Known rows, with every way that one mark hangs from another
kisu{gedo vapek}: [-0.26  0.99  0.00  0.19  1.72 -0.34 -0.90  0.41  1.00 -0.31  1.19  0.38
  0.00  0.16 -0.24 -0.26  0.79 -1.09 -0.63  0.67 -0.35 -0.96 -0.06 -1.84]
niral{fosar{veturuv}}: [-0.19  1.32  1.00 -0.40  0.23 -0.22 -2.15 -0.59 -0.56  0.89 -1.74 -0.37
  0.99 -0.03  1.75  0.75  0.71  3.52 -0.33  0.83 -0.05  0.28 -1.52  0.47]
vapek{kisu{suzir}}: [ 0.21  0.44 -0.02 -0.01 -0.59  0.61 -2.14 -0.60  0.72 -0.25  0.26  0.37
 -0.44 -0.14  1.10 -0.20 -0.07  1.25 -0.65 -0.03  0.01  0.70 -0.41  1.87]
fusogib{kisu{suzir vapek} tafenim}: [ 0.86 -0.18  0.14 -0.40  0.54 -0.02 -1.32 -0.13  0.61 -0.87  5.27 -0.28
 -0.29 -0.68 -0.58 -0.59 -0.44  1.10  0.02 -0.10 -1.91 -0.38  0.32 -2.57]
kisu{vapek}: [-0.20  1.71  0.05 -0.01  0.68 -0.29 -1.63  0.31  0.74 -0.39 -0.97 -0.09
 -0.33 -0.01  0.99 -0.23  0.74 -0.52 -1.03  1.54  0.06 -0.62  0.32 -0.54]
mizip{veturuv{fateb kisu}}: [-0.67  0.56  0.98  0.21 -0.65  0.03 -0.50 -0.39 -0.49  0.43 -3.55  0.67
  1.99  1.21  1.11 -0.49 -0.15 -1.14  0.84  0.36 -0.24 -0.45  0.27  4.48]
fosar{veturuv{fateb kisu}}: [-0.58  0.63  1.37 -0.02 -0.36  0.29 -0.73  0.06 -0.71  0.36 -1.89 -0.53
  0.53  0.59  1.10  0.13  0.56  1.84  0.69  0.40 -0.20  0.03 -1.06  3.02]
fosar{veturuv}: [-0.10  1.61  0.86 -0.29  0.11  0.15 -2.61 -0.50 -0.31 -0.37 -1.48 -0.39
  0.53  0.28  1.87 -0.15  1.04  1.65  0.16  0.00  0.32  0.92 -1.05  0.41]
veturuv{fateb kisu}: [-0.82  0.93  0.61  0.28 -1.15  0.22 -0.22  0.83 -0.18  0.32 -3.14 -0.35
 -0.98  0.72  0.82 -0.24  0.20  0.77 -0.04  0.40 -0.53 -0.75  0.27  3.31]
fateb{veturuv{mizip}}: [ 0.85  0.80  0.54 -1.07 -0.74 -0.20 -0.85  0.43 -1.03 -0.29 -2.66 -1.82
 -2.66  0.12  0.81 -0.15  0.66 -0.57 -0.50 -0.48  2.82  1.59  0.42  0.32]
fosar{veturuv{fateb kisu{gedo vapek} mizip}}: [-0.51 -1.18  1.66  0.30  0.59 -0.03  1.10  0.99 -1.27  0.70  0.69 -0.27
  1.52  0.04 -1.13  0.70  0.55 -0.03  1.08  0.70  1.46 -0.29 -1.21  1.79]
zegi{kisu{gedo}}: [-0.23  0.88 -0.14  0.59  0.09  0.08 -1.61  1.09  2.20 -0.15 -0.14  1.15
 -0.36  0.14  2.38 -0.46  0.20 -0.18 -0.27  1.13  0.55 -0.26 -0.60 -0.49]
fusogib{kisu tafenim}: [ 0.53  0.72  0.24 -0.26 -0.69 -0.03 -2.32  1.12  0.04 -0.97  2.43 -0.43
 -0.89 -0.42  1.24 -0.37 -0.21  1.19  0.10  0.43 -1.75 -0.26  0.30 -2.02]
tafenim{fusogib}: [-0.08  1.73 -1.66 -0.12 -0.50  0.26 -1.33  0.39  0.66 -0.69 -2.48  0.21
 -0.68 -0.03  1.43 -0.02  0.22 -0.08 -0.78  0.33 -0.10  0.04  1.04 -2.28]
tafenim{fusogib vapek{kisu{gedo}}}: [ 0.16  0.44 -2.72  0.28 -0.35 -0.26  2.33  0.78  1.44 -0.23 -0.36  1.16
  0.62 -0.56  0.69  1.11 -0.69 -1.04 -0.55  1.41 -0.17 -1.11  0.94 -3.26]
niral{fosar{veturuv{fateb kisu{gedo vapek} mizip}}}: [-0.49 -0.88  1.70  0.10  0.61 -0.37  0.86  0.61 -1.31  1.77  0.01 -0.26
  1.80 -0.11 -0.67  1.44  0.30  2.16  0.42  1.34  0.81 -0.67 -1.66  1.59]
fosar{veturuv{fateb kisu{gedo}}}: [-0.58  0.15  1.39  0.16  0.28  0.25 -0.28  0.08 -0.55  0.44 -0.53 -0.24
  0.68  0.72  0.40  0.15  0.60  1.53  0.94 -0.19 -0.39 -0.17 -1.32  2.16]
tafenim{fusogib{kisu{gedo suzir}} vapek}: [ 0.18 -0.04 -3.06  0.21  0.01 -0.43  2.79 -0.09  1.16 -0.82  1.02  0.99
  0.04 -0.22 -0.61  0.18 -0.90 -0.24 -0.13 -0.40 -1.17 -0.56  1.29 -6.36]
fateb{veturuv{kisu{suzir vapek} mizip}}: [ 0.96 -1.15  0.39 -0.92 -0.08  0.04  0.83 -1.19 -0.85  0.20 -0.61 -1.58
 -2.23 -0.59 -1.15 -0.25  0.03 -1.60 -0.62 -0.89  2.00  1.76  0.13  1.78]
tafenim{fusogib{kisu{gedo vapek}}}: [-0.07  0.06 -1.75  0.31  0.81 -0.16  0.28  1.42  0.86 -0.67  1.19  0.78
 -0.17 -0.15  0.03  0.17 -0.21 -0.83 -0.41  1.93 -1.16 -1.16  0.54 -5.01]

Rows
[ 0.38 -0.09 -2.85  0.11 -0.15 -0.01  2.52 -0.38  1.60 -0.29  0.87  1.20
  0.63 -0.54 -0.17  0.73 -0.89 -0.46 -0.46 -0.06 -0.34 -0.48  0.97 -3.38]
tafenim{fusogib vapek{kisu{gedo suzir}}}
[-0.56 -1.50  0.80  0.54 -0.55  0.42  1.53  0.36 -0.96  0.47  0.22 -0.10
 -0.25  0.34 -2.37 -0.14 -0.06 -0.04  0.74 -2.29  1.40  0.43  0.17  2.10]
veturuv{fateb kisu{gedo suzir} mizip}
[ 0.89 -1.36  0.35 -0.72 -0.18  0.21  0.71 -1.29 -0.92  0.12 -0.28 -1.33
 -2.55 -0.20 -1.28 -0.41  0.06 -1.30 -0.18 -2.51  1.81  2.19 -0.10  1.26]
fateb{veturuv{kisu{gedo suzir} mizip}}
[ 0.91  0.44 -0.63 -0.32 -0.25 -0.02  0.10 -0.53  1.14 -0.40  3.55  0.12
  0.30 -0.74  0.06  0.19 -0.54  0.60 -0.08 -1.31 -0.88 -0.21  0.63 -0.96]
fusogib{tafenim{vapek{kisu{gedo suzir}}}}
[-0.40  0.68  1.78 -0.28 -0.25 -0.35 -0.74  0.96 -1.38  1.27 -1.79 -0.63
  1.34  0.34  0.68  1.20  0.65  3.74  0.32  0.96  1.62 -0.23 -1.23  1.08]
niral{fosar{veturuv{fateb mizip}}}
[-0.41 -0.18  0.90  0.10  0.34  0.04  0.32 -1.39 -0.01  0.48 -1.27  0.78
  2.41  0.95 -0.32 -0.66 -0.31 -1.21  0.77 -0.12 -0.42 -0.48  0.27  4.04]
mizip{veturuv{fateb kisu{suzir vapek}}}
[ 0.94 -1.62  0.38 -0.70  0.62  0.03  1.31 -1.14 -0.69  0.24  0.76 -1.29
 -2.13 -0.44 -1.84 -0.25  0.04 -1.92 -0.35 -1.52  1.76  1.56 -0.09  0.89]
fateb{veturuv{kisu{gedo suzir vapek} mizip}}
[-0.37 -1.63  0.16  0.67  0.33 -0.07  0.90  0.52 -0.78  0.30  0.31  0.20
  0.23 -0.96 -1.53  0.39  0.21 -3.14 -0.33  0.35  1.25  0.32 -0.18  0.80]
veturuv{kisu{gedo vapek} mizip}
[-0.81 -0.37  0.96  0.46 -1.68  0.15  0.75  1.74 -1.44  0.51 -2.95 -0.53
 -0.51  0.21 -0.35  0.28  0.14 -0.38  0.33  0.24  1.86 -0.10  0.41  3.24]
veturuv{fateb kisu mizip}
[-0.85  0.04  0.64  0.52  0.62 -0.08  1.14  1.04  0.32  0.54 -0.09  0.13
 -0.27  0.60 -0.80 -0.01  0.20 -0.46  0.08  0.95 -0.84 -1.80 -0.02  1.80]
veturuv{fateb kisu{gedo vapek}}
[ 0.67 -0.91  0.40 -0.60 -0.44 -0.02  0.55 -0.13 -1.13  0.16 -1.48 -1.35
 -2.56 -0.20 -0.43 -0.05  0.27 -1.87 -0.27 -1.10  1.88  1.65 -0.11  1.31]
fateb{veturuv{kisu{gedo} mizip}}
[ 0.53  0.16 -0.76  0.01 -0.05 -0.66  0.68  0.98  0.60 -0.87  3.89  0.18
 -0.13 -0.42  0.07  0.03 -0.53  0.24  0.37 -0.15 -1.98 -0.97  0.63 -4.40]
fusogib{kisu{gedo} tafenim{vapek}}
[ 0.22  0.43 -3.06 -0.04 -0.61 -0.46  2.32 -0.19  1.00 -0.91 -0.36  0.66
 -0.13 -0.40  0.17  0.21 -0.92  0.09 -0.38  0.21 -0.97 -0.36  1.52 -5.51]
tafenim{fusogib{kisu{suzir}} vapek}
[-0.49  0.02  0.53  0.17  0.08  0.23  0.74 -0.46  0.34  0.41 -0.29 -0.24
 -0.44  0.50 -0.95 -0.41 -0.08  0.77 -0.11 -0.10 -0.70 -0.84  0.26  2.80]
veturuv{fateb kisu{suzir vapek}}
[ 0.79  0.17  0.10 -0.41 -0.38  0.25 -2.05 -0.35  0.27 -1.06  3.98 -0.36
 -0.87 -0.43  0.14 -0.77 -0.48  1.91  0.18 -1.34 -1.92  0.44  0.35 -2.10]
fusogib{kisu{suzir} tafenim}
[-0.50 -0.30  1.68 -0.04 -0.51 -0.18 -0.01  0.46 -1.67  1.58 -1.97 -0.57
  1.32 -0.05  0.38  1.31  0.31  2.98  0.33  0.95  1.05 -0.07 -1.45  2.54]
niral{fosar{veturuv{fateb kisu mizip}}}
[-0.14 -0.87  0.28  0.33  1.18  0.06 -0.19 -2.60  0.26  0.22  0.24  1.29
  2.55  0.34 -0.74 -0.82 -0.24 -2.69  0.40 -1.03 -0.84  0.41 -0.21  2.51]
mizip{veturuv{kisu{gedo suzir vapek}}}
[-0.07  0.39 -2.97  0.31 -0.20 -0.65  2.63  1.02  1.01 -0.80 -0.13  0.93
  0.05 -0.23  0.31  0.51 -0.67 -0.80 -0.23  1.06 -1.04 -1.22  1.30 -6.25]
tafenim{fusogib{kisu{gedo}} vapek}
[-0.48 -1.88  0.87  0.57  0.40  0.16  2.34  0.59 -0.68  0.66  1.58 -0.02
  0.25  0.06 -3.07  0.08 -0.07 -0.90  0.52 -0.96  1.33 -0.37  0.18  1.61]
veturuv{fateb kisu{gedo suzir vapek} mizip}
[-0.37 -0.16  0.32  0.43  0.20  0.07 -0.93 -1.56 -0.22  0.15 -2.03  1.18
  2.13  0.54  0.66 -0.62 -0.02 -2.70  0.46 -0.62 -0.76  0.50 -0.21  2.92]
mizip{veturuv{kisu{gedo}}}
[-0.34 -0.59  1.30  0.05  1.25  0.29  0.53 -0.94 -0.09  0.50  1.71 -0.12
  1.15  0.46 -1.05 -0.10  0.36  1.50  0.88 -0.61 -0.57 -0.26 -1.28  1.74]
fosar{veturuv{fateb kisu{gedo suzir vapek}}}
[ 0.68 -0.39  0.45 -0.83 -1.07  0.04  0.04 -0.18 -1.33  0.12 -2.88 -1.69
 -2.69 -0.36  0.29 -0.05  0.24 -1.51 -0.53 -0.51  2.11  1.83  0.12  2.20]
fateb{veturuv{kisu mizip}}
[ 0.18 -0.18 -0.04  0.23  0.23  0.58 -1.52 -0.56  0.94 -0.17  1.98  0.72
 -0.23  0.03  0.18 -0.20 -0.02  0.85 -0.36 -0.76 -0.23  0.40 -0.65  0.79]
vapek{kisu{gedo suzir}}
[-0.14 -0.14  0.26  0.17 -0.24  0.36 -1.25 -2.77 -0.18  0.02 -2.20  0.97
  1.92  0.43  0.52 -0.96 -0.31 -1.78  0.34 -1.50 -0.59  1.30  0.01  3.65]
mizip{veturuv{kisu{suzir}}}
[ 0.13 -0.39 -1.82  0.18  1.06  0.08  0.43  0.22  1.02 -0.73  2.42  0.84
 -0.14 -0.21 -0.86 -0.18 -0.43 -0.25 -0.30  0.49 -1.29 -0.57  0.53 -5.07]
tafenim{fusogib{kisu{gedo suzir vapek}}}
[ 0.14  0.35 -1.83  0.00 -0.34  0.33 -0.60  0.05  0.59 -0.94 -0.03  0.44
 -0.75 -0.08  0.47 -0.34 -0.44  0.71 -0.37  0.02 -1.04  0.24  0.79 -3.85]
tafenim{fusogib{kisu{suzir}}}
[ 0.56  0.39  0.28 -0.28  0.22 -0.29 -1.56  1.29  0.40 -0.79  3.77 -0.32
 -0.27 -0.69  0.55 -0.17 -0.23  0.39 -0.12  1.72 -1.76 -1.03  0.27 -2.47]
fusogib{kisu{vapek} tafenim}
